Each row was made from one small tree. Brackets hold a mark, then the marks that hang from it, in alphabetical order. Every link used is in the known rows. Write each row's tree.
Known rows:
(lita tuti): [-3  1 -6  1  1 10 -9 -5 -7 11 -7  7 -2  2  1 -3 -2 -5  2  9  5  1 -1  2]
(zupo rura): [ -3   1   7  -2   6  -2  10   0  -3   9   0  -1 -11  -1   0  -8   2  -3
 -12   9  -3  -4   7   4]
(zabod zusum): [  4  -8  -4  -3  -7   3   5  -2  -3   1  -6  -4   2  -4   8  -2  -4  -3
  -2  -3  -1   6  -3 -11]
(zabod (zusum saliz vimi)): [ -6  -8 -16   2 -11   3   3   8   0   5  -7 -12  12  -2   5 -12   4 -12
  -7  23 -12  14  -8 -16]
(tuti getegut lita): [ 22  -4  -4  -5  -9  -3  21   1   2  12  -5  -5  -2   3  20  -5  -8   6
  -1  -6  -3   2 -14  -6]
(zabod (zusum getegut)): [  8  -6  -9  -6  -4   6   4   6  -4  -2  -2  -8   0  -1   4 -11 -13  -4
  -2  -3  -9   7  -4  -8]
(getegut tuti): [ -1  -3  -4   3  10   9 -11  -2   0   7   2   3   2  -4   0  -2 -13  -9
   6   9  -5   2  -2   2]
(saliz (rura zupo) (zusum getegut vimi zabod)): [ -4   3 -22 -16   2  -7   9  18 -15   1   1  -6  16  -5 -26 -19   7  -6
  -6  12 -14  17   1   2]
(zusum (getegut (tuti lita)) saliz (vimi rura)): [  9   0 -23  -2   6  12   0  28   5  11  -8  -6   6   0  -1 -37 -16  -7
   2  35 -33   4 -12   5]
(zabod (zusum getegut saliz (vimi rura))): [  8  -2 -21  -3  -5   7   2  28   2  -4  -4 -12   8   1  -4 -33  -6  -4
  -4  24 -25  11  -8  -8]
(rura zupo): [  0  -3  -2  -6   1  -2 -11  -7  -5  -5  -9   1  -2  -5   1   7   4   5
  -2 -13   3   9   2   5]
(zabod (zusum getegut saliz vimi)): [ -1  -5 -22  -1  -9   6   2  17   0   2  -2 -15   9   1   2 -21  -5 -13
  -7  23 -20  15 -10 -12]
(saliz (rura zupo) zusum): [-14   3  -7 -14  -7  -6   7  -6 -12   9 -12 -12   7 -12  -5   3  17   1
  -4  -8   7   8   0  -3]
(zusum (getegut tuti)): [  5  -1  -9   0  12  11 -14   7  -2   3   6   0   0  -2  -3 -11 -22  -9
   6   9 -13   3  -3   5]
(vimi (rura zupo) (zusum zabod)): [ 12 -16 -10 -10   2  -1 -21   8   4 -13  -7  10   1 -11  -8 -13   5   2
   3  -3  -4  13   1   5]
(saliz zusum): [-11   2  -6  -5  -8  -6  12   6   0   6  -3 -10   9   0  -5   4   0  -2
   4   0  -4   1  -7  -8]
(saliz rura (zusum getegut vimi zabod)): [ -3   6 -20 -10   0  -4  21  25  -9   6  10  -7  17   0 -28 -27   3 -11
  -3  26 -17   8  -2  -2]
(saliz (zusum (getegut (tuti lita)) vimi zabod)): [  4  -4 -25  -9   5   1  17  27  -3  15  -1  -3  18   1 -14 -23 -25 -16
   8  28 -34  10 -14  -1]
(vimi (rura zupo)): [  8   0  -2  -9   5  -2 -11   3  -2 -10 -10   4  -3  -5  -5  -4   3  13
   1 -12  -3   5   5  10]
(zabod (zusum (getegut tuti) (saliz rura) vimi)): [ -4  -5 -25  -1   1  17  -3  10  -9  15   0 -14  11 -11   1 -32  -4 -23
  -8  38 -17  13  -6 -10]
(saliz (rura zupo) (zusum zabod)): [ -9  -2 -13 -17  -5  -4  13  -1 -17   6  -7  -2  10 -11 -17  -3  17  -6
  -4   3   4  10   1   1]
(vimi rura (zusum (getegut tuti) saliz zabod)): [  7 -15 -28  -4   5  19 -22  22   6   1   5   3   4  -7  -9 -35 -12 -20
   8  36 -20   9 -10   2]

Write each row's tree:
[ 17 -16 -20 -11  14  11 -34  14   2  -9  -1  10   1 -12 -11 -24 -17  -6
   9   6 -17  15  -2  10]	(vimi (rura zupo) (zusum (getegut tuti) zabod))
[ 13   5 -10  -8  11  -4 -15  23   0 -15  -3   0   3   0 -14 -20  -7  12
  -1  -2 -22  12   5  10]	(zusum getegut (vimi (rura zupo)))
[  7  -5 -25  -1   5  16 -10  25   2   3  -3  -8  10  -3  -4 -35 -19 -12
   2  34 -30  12  -9  -5]	(zabod (zusum (getegut tuti) saliz (vimi rura)))
[ -1   1 -14  -3   0  -2 -13  15   1  -6 -11  -4   7  -3  -8 -15  12   5
  -5  14 -13  13  -1   5]	(zusum saliz (vimi (rura zupo)))
[  9  -3 -12  -2   0   1   1  16   0  -5   2  -8   7   1  -1 -18 -15  -4
  -4   7 -20  13  -4 -10]	(zabod (zusum getegut vimi))
[ -2  -5 -24 -14  -2  10  -1   2 -19   2  -3  -2   0  -8 -12 -21  19 -12
 -12  18   3  13   2  11]	(zusum getegut (saliz (rura zupo)) zabod)
[ -2 -10 -12   0  -9   5 -14  11  13  -1  -6  -6   2  -7   6 -17  10  -5
   2  16  -5   4  -9  -7]	(vimi rura (zusum saliz))
[ -3 -13 -23  -5  -6  19  -6   2   1  24  -9 -13   1 -17  19 -30   0 -23
  -3  27  -8   5 -13  -7]	(vimi (zusum (getegut (tuti lita)) (saliz rura)))
[ -4 -15 -26 -12  -7   9 -15   2  -9   1  -3  -5   2 -16  -4 -22  20 -17
 -10  17   2  18  -2   0]	(vimi (zusum getegut (saliz (rura zupo)) zabod))
[  7   3 -23  -7  13   2   1  37  -1   1   8   2  19   2 -32 -31 -25  -9
  12  32 -36   8  -6   4]	(saliz (zusum (getegut tuti) (vimi rura) zabod))
[  8  -2 -26  -9   5   3 -10  28  -5 -11  -2   2   8   1 -23 -31   4  -1
  -4  24 -23  17   0  13]	(zusum getegut saliz (vimi (rura zupo)) zabod)
[  3  -4 -21  -6   2   0  -7  19  -3  -8  -6   5  10  -1 -21 -21  12  -1
  -4  25 -15  16   1  10]	(zusum saliz (vimi (rura zupo)) zabod)
[ -1  -8 -19  -5 -13  12   3   7  -5   4  -6 -14   1  -1   8 -15  -4 -12
  -5  13  -8  10 -10 -11]	(zabod (zusum getegut saliz))
[  2   0 -16 -13   2 -10   4  24  -4  -8  -6   1  17   0 -28 -13   1   5
   4   9 -21  14   0   4]	(saliz (zusum (vimi (rura zupo)) zabod))
[ -2   2 -24  -3   0   7   8  19 -11   4   9  -4  10  -1 -20 -35  13 -18
 -11  42 -12   9   0   4]	(zusum getegut (saliz rura) vimi zabod)
[ -9  -7 -13  -4 -14  11  12  -7 -10  13  -9 -14   3 -12  10 -14  19 -14
 -12  19   7   6  -4 -13]	(zabod (zusum (saliz rura)))
[  2 -10 -20 -10  -6   6 -27  12   6  -8 -10  -8  -2 -10   4 -19   5   0
  -1   2 -10  14  -7   0]	(vimi (rura zupo) (zusum getegut saliz))
[ -9   9 -11 -11  -5  -1  16  11  -9   9   1 -15   7  -5  -9 -13   3  -5
  -2   5  -4   0  -3  -5]	(saliz rura (zusum getegut))
[ -4   1 -21 -11   7  10  11  12 -13  14   8  -3  11  -7 -21 -21  -9 -19
   5  26 -11   4  -4   1]	(saliz rura (zusum (getegut tuti) zabod))
[ -3  -7 -28 -12   7  20 -12   0 -20  10  -1   1   3 -12 -13 -22   6 -21
  -6  27  -3  14   0  12]	(zusum (getegut tuti) (saliz (rura zupo)) zabod)
[  2  -8 -18  -7  -7   2  -7  11  -2  -5 -17  -8   8  -7   0 -17   7   2
  -7  11 -14  19  -4  -6]	(zabod (zusum saliz (vimi (rura zupo))))
[ 14 -12 -14  -8   1  15   6   4  -4  14 -12  -6  -1  -6  16 -17 -28 -11
   3   4 -17   7 -12  -7]	(zabod (zusum (getegut (tuti lita))))
[  9 -13 -15  -5   0   4 -11  13   4  -6   7   4   2  -3  -7 -18  -7 -11
   3   9 -10   9  -5  -2]	(vimi (zusum getegut zabod))
[-13  -2 -11  -8  -7   6  -4 -12 -12   8 -12  -8   1 -12   3  -5  27  -6
 -12   8  11   9   2   2]	(zusum (saliz (rura zupo)))
[  1 -11 -23  -9  -7  23  13   0 -12  26 -15 -15   1 -14  18 -29  -5 -21
  -7  25  -9   7 -12  -8]	(zabod (zusum (getegut (tuti lita)) (saliz rura)))
[  2 -11 -21  -1   3  16 -27  17  11   3  -1  -6   2  -9   3 -29 -12 -14
   8  25 -18   6 -11  -2]	(vimi rura (zusum (getegut tuti) saliz))
[ -9 -10 -15 -11 -14   9   1 -14 -15   9 -18 -12   2 -16  11  -7  22  -9
 -14   5  10  15  -1  -9]	(zabod (zusum (saliz (rura zupo))))
[ -9   5 -13 -17  -4  -3   5   3 -14   5  -7 -14   5 -10  -8  -6   7   0
  -4  -8  -1   9  -1   0]	(saliz (rura zupo) (zusum getegut))
[ 12  -6  -9  -8   2  -4  -7  11  -1 -11 -13  -1   7  -6  -3 -12  -3   9
  -4  -4 -15  17   2  -4]	(zabod (zusum (vimi (rura zupo))))
